Known rows, with every step that occurs:
laruz fubo pivon: [ 3.82 -4.55  1.29 -1.98  2.94 -1.05  3.64 -1.74 -0.68  2.97  1.71  4.19
  2.50 -1.19  1.58  2.01 -0.62 -1.47  4.70  1.14 -0.74 -0.73]
fubo pivon fati: [ 3.92 -1.12  0.04 -0.59  2.49 -1.62  0.17  4.30  2.38  3.42 -0.18  3.88
  1.33 -1.78  1.49  0.45 -1.46 -2.45  7.03 -0.69 -0.08  3.04]
vaban fubo: [ 0.63 -0.81  0.49  3.08  2.52  1.33  0.28  1.78  1.19  1.52  0.80  2.12
  2.00  0.05 -0.89 -1.19  0.27  0.27  3.25  1.75 -0.01 -1.39]
nebi laruz fubo pivon fati vaban: [ 2.29 -1.00  1.01 -3.69  2.70 -2.51  2.37 -0.26  0.21  3.29  1.26  3.50
  0.12 -4.24  0.28  1.50 -0.92 -4.97  6.80 -3.43 -1.56 -1.70]
nebi laruz: [ 1.60  1.48  0.78 -0.34 -0.09  1.72  0.76 -3.01  2.02  3.23  2.99 -3.65
 -0.10 -2.48 -0.21  3.78 -0.64 -3.14 -0.44 -0.34 -1.55  1.97]
laruz fubo pivon fati vaban: [ 2.79 -1.32  1.08 -3.40  2.95 -2.66  2.62  0.22 -0.04  2.89  0.21  4.66
  0.75 -3.92  0.33  0.73 -0.82 -4.36  6.91 -2.77 -1.31 -2.20]
pivon fati: [ 4.07  0.76 -0.09  1.03  0.67  0.13 -0.16  2.95  3.35  2.83 -0.44  1.52
  1.93 -1.25  0.43  0.00 -1.06 -1.64  2.54  0.34 -0.32  3.70]
fubo laruz: [ 6.47  4.00  0.83 -0.31  1.71  0.80  2.41 -2.42  3.17  1.24 -3.19  0.09
  2.45  0.05 -0.28  2.36 -0.03 -0.97 -3.25  2.56  1.54  0.82]
fubo laruz nebi vaban fati: [ 0.70  2.44 -0.13  2.66 -1.01  3.99 -2.42  4.28  2.81  0.11 -0.66 -0.68
  3.34 -1.00 -2.99 -1.27 -1.33 -0.37  0.49  2.07  0.11 -0.78]
fati laruz fubo pivon: [ 5.11 -3.73  1.39 -1.80  3.25 -1.45  3.31 -2.37  0.18  2.18  0.61  4.30
  2.90 -0.31  2.10  2.48  0.32 -0.97  3.33  2.36 -0.44 -0.24]
nebi vaban fati depe fubo pivon: [ 1.14 -3.57  0.78 -1.02  3.24 -0.02  0.14  4.92  4.11  2.23 -1.17  4.93
  2.45 -4.08  2.41 -0.15 -3.69 -4.09  8.43  0.81  0.87  3.68]
fati laruz: [ 5.91  2.17  1.25  0.44  1.40  0.35  0.77 -2.93  3.17  0.41 -2.10  0.15
  2.47  0.10  0.91  2.39  1.67 -0.46 -2.94  3.95 -0.14  1.36]
vaban fati laruz: [ 4.92  1.54  1.33  3.02  1.99  0.96 -0.18 -0.43  3.46 -0.54 -2.05  1.53
  2.41  0.42 -0.35  1.81  1.42 -0.50 -0.92  3.52  0.35  0.31]
laruz nebi vaban: [ 0.13  2.88 -0.74 -1.45 -3.38  4.16 -2.64  2.12  1.76  1.46  0.45 -3.75
  3.84 -2.14 -1.56 -1.68 -1.42  0.04 -1.87  2.51 -1.65  0.48]
laruz nebi vaban fubo: [-1.58  0.85 -0.72  1.99 -0.35  3.39 -2.55  4.47  1.42  1.14  1.06 -0.46
  3.47 -0.33 -1.91 -3.36 -0.51  1.21  2.09  2.50 -0.68 -1.23]
depe fati: [ 3.53 -1.40  0.64 -1.39  3.45  1.30  1.08  0.50  3.99  2.24  0.14  0.29
  2.33 -3.46  1.53  0.84 -3.13 -2.65  2.28  1.54  0.54  3.82]
depe fati laruz fubo: [ 6.39 -2.72  1.16 -0.07  1.98  0.93  3.23 -4.23  2.85  1.30  0.26  1.62
  4.78  0.45  1.71  1.69  0.19  0.22 -3.17  4.90 -0.16  2.61]
pivon fati depe fubo laruz nebi vaban: [ 1.43  3.87 -1.20 -1.31 -2.44  3.68 -3.23  4.94  5.86  1.44 -2.47 -2.41
  4.81 -2.29 -0.33 -2.37 -2.77 -0.96 -1.69  3.06  0.31  4.71]
pivon fati vaban: [ 2.56  1.11  0.94 -2.48  1.88 -1.57  1.54  0.14  1.00  2.33 -0.53  2.61
  0.34 -4.16 -0.48  0.36 -0.74 -4.33  4.60 -2.59 -1.25 -1.67]
laruz fubo pivon fati depe: [ 3.20 -1.42  0.30  1.02  2.25 -0.49  0.13  3.20  5.95  2.18 -2.23  3.26
  2.84 -1.69  2.31 -1.04 -2.48 -2.74  4.57  1.61  0.62  6.68]

Rows:
[ 1.58  3.00 -0.75 -1.75 -2.05  3.79 -3.07  2.25  3.47  0.81 -0.66 -3.51
  4.38 -1.95 -0.47 -1.43 -1.45  0.05 -2.40  3.74 -0.94  2.16] | depe fati laruz nebi vaban
[ 3.20 -2.25  0.99  0.17 -0.33  1.83  3.38 -5.33  0.77  3.12  3.85 -1.22
  2.74 -0.53  0.07  2.98  0.01 -0.97 -2.61  1.86 -1.78  1.33] | nebi laruz fubo
[ 1.11 -2.34  0.99  1.49  2.40  1.83 -0.19  3.99  7.89  1.45 -2.24  2.79
  2.97 -4.34  1.85 -0.32 -3.66 -4.30  3.61  1.98  1.49  6.40] | vaban fati depe fubo
[-0.16 -1.42  0.85  0.10  4.68 -0.06  0.99  1.91  1.19  1.48  0.62  3.39
  1.26 -2.82 -0.56 -1.53 -0.99 -2.31  6.38 -0.51  0.03 -2.74] | depe fati vaban fubo
[ 1.10  3.74 -0.30 -2.26  1.96  0.90 -1.86  3.36  4.86  1.48 -1.59 -1.61
  2.43 -2.04 -1.15 -0.03 -0.02 -1.43  0.62  0.37  0.76 -0.20] | pivon fati vaban fubo laruz nebi
[ 4.11  2.62  0.79 -0.32  4.52 -0.11  2.13  0.20  2.97  0.94 -2.81  2.57
  2.15 -0.70 -0.59  0.24 -0.54 -1.67  1.28  1.19  1.99 -1.34] | depe fati vaban fubo laruz
[ 5.46  0.63  0.44  0.98  3.25 -1.56 -0.52  2.50  3.73  1.18 -2.16  3.60
  2.32  0.60  1.79  0.78  1.06 -0.62  3.16  2.52  0.54  2.65] | vaban fubo pivon fati laruz
[ 2.86  1.10  0.15  2.12  1.11  0.64 -0.98  3.20  6.98  1.70 -2.95  1.20
  2.43 -1.88  1.47 -1.29 -2.30 -2.71  2.21  1.77  0.64  7.20] | pivon fati depe
[ 3.51 -2.39  0.08 -1.26  2.94 -1.57  0.10  5.76  3.99  3.75 -0.46  4.75
  1.83 -3.08  2.45  0.38 -2.51 -3.44  7.96 -0.74  0.44  4.81] | depe fubo pivon fati
[ 2.53  3.02 -0.15 -1.95  0.43  1.05 -3.13  2.37  5.93  1.27 -1.14 -3.00
  2.86 -1.80  0.48  1.06  0.67 -0.84 -1.39  2.12 -0.33  3.00] | pivon fati laruz nebi
[ 4.66  2.52  0.48  0.81  1.67  1.95  0.65  2.36  7.22  0.73 -4.90  1.78
  3.96 -1.64  0.71  0.08 -2.71 -2.53 -1.12  3.41  2.76  5.06] | nebi vaban fati depe fubo laruz
[ 2.38 -0.20  1.02 -3.55  3.10 -2.77  1.84  1.09  0.32  2.74 -0.33  4.24
 -0.06 -4.48  0.20  0.70 -1.03 -4.85  7.69 -3.33 -1.10 -2.19] | fubo pivon fati vaban
[ 4.66 -4.06  1.43 -0.50  3.59 -1.13  2.86 -1.08  0.37  1.66  0.72  4.93
  2.84 -0.17  1.47  2.19  0.23 -1.02  4.31  2.13 -0.20 -0.74] | vaban fati laruz fubo pivon
[-0.16  1.45  0.13  3.30 -0.35  3.44 -2.82  4.32  6.20 -0.12 -2.32 -0.35
  3.21 -2.10 -0.88 -2.43 -2.61 -1.92  1.49  2.74  0.45  3.92] | laruz nebi vaban fati depe
[ 1.50 -4.11  1.16 -1.17  4.40 -0.77  0.78  4.26  4.55  2.40 -1.19  5.25
  1.78 -4.31  2.78  0.83 -3.35 -4.53  8.92  0.32  1.12  3.59] | vaban fati depe fubo pivon
[ 2.80 -0.19  0.20  0.92  2.36 -0.56 -0.73  4.12  6.29  2.02 -2.74  2.84
  2.03 -2.26  2.23 -0.99 -2.66 -3.21  5.36  1.03  0.77  6.67] | fubo pivon fati depe
[ 1.24 -3.04  0.80 -0.09  4.50 -1.11  1.13  2.68 -0.10  2.35  0.99  4.75
  1.12 -1.16  0.83  0.21 -0.53 -1.45  8.63  0.18  0.06 -1.78] | vaban fubo pivon
[ 2.62 -1.74 -0.20  0.87  3.39 -1.49 -0.40  6.01  2.24  3.18  0.17  4.93
  1.51 -0.97  1.16 -0.85 -1.16 -1.71  8.68 -0.59  0.22  2.20] | vaban fubo pivon fati
[ 1.44  3.65 -0.65 -1.30 -3.11  3.75 -2.97  1.50  2.58  0.73 -0.58 -3.65
  4.21 -1.32 -1.09 -1.19 -0.49  0.55 -3.30  3.71 -1.33  1.01] | fati laruz nebi vaban
[ 2.15 -1.14  1.05 -4.08  3.45 -2.73  1.80  2.09  1.45  3.01 -0.52  4.86
  0.25 -5.39  0.89  0.69 -1.70 -5.61  8.36 -3.34 -0.71 -0.86] | depe fubo pivon fati vaban
[ 2.08 -3.82  1.14 -2.51  4.17 -1.08  1.19  3.01  4.40  2.84 -1.17  4.61
  1.86 -4.45  3.37  1.13 -3.20 -4.43  7.92  0.51  0.92  4.12] | fati depe fubo pivon
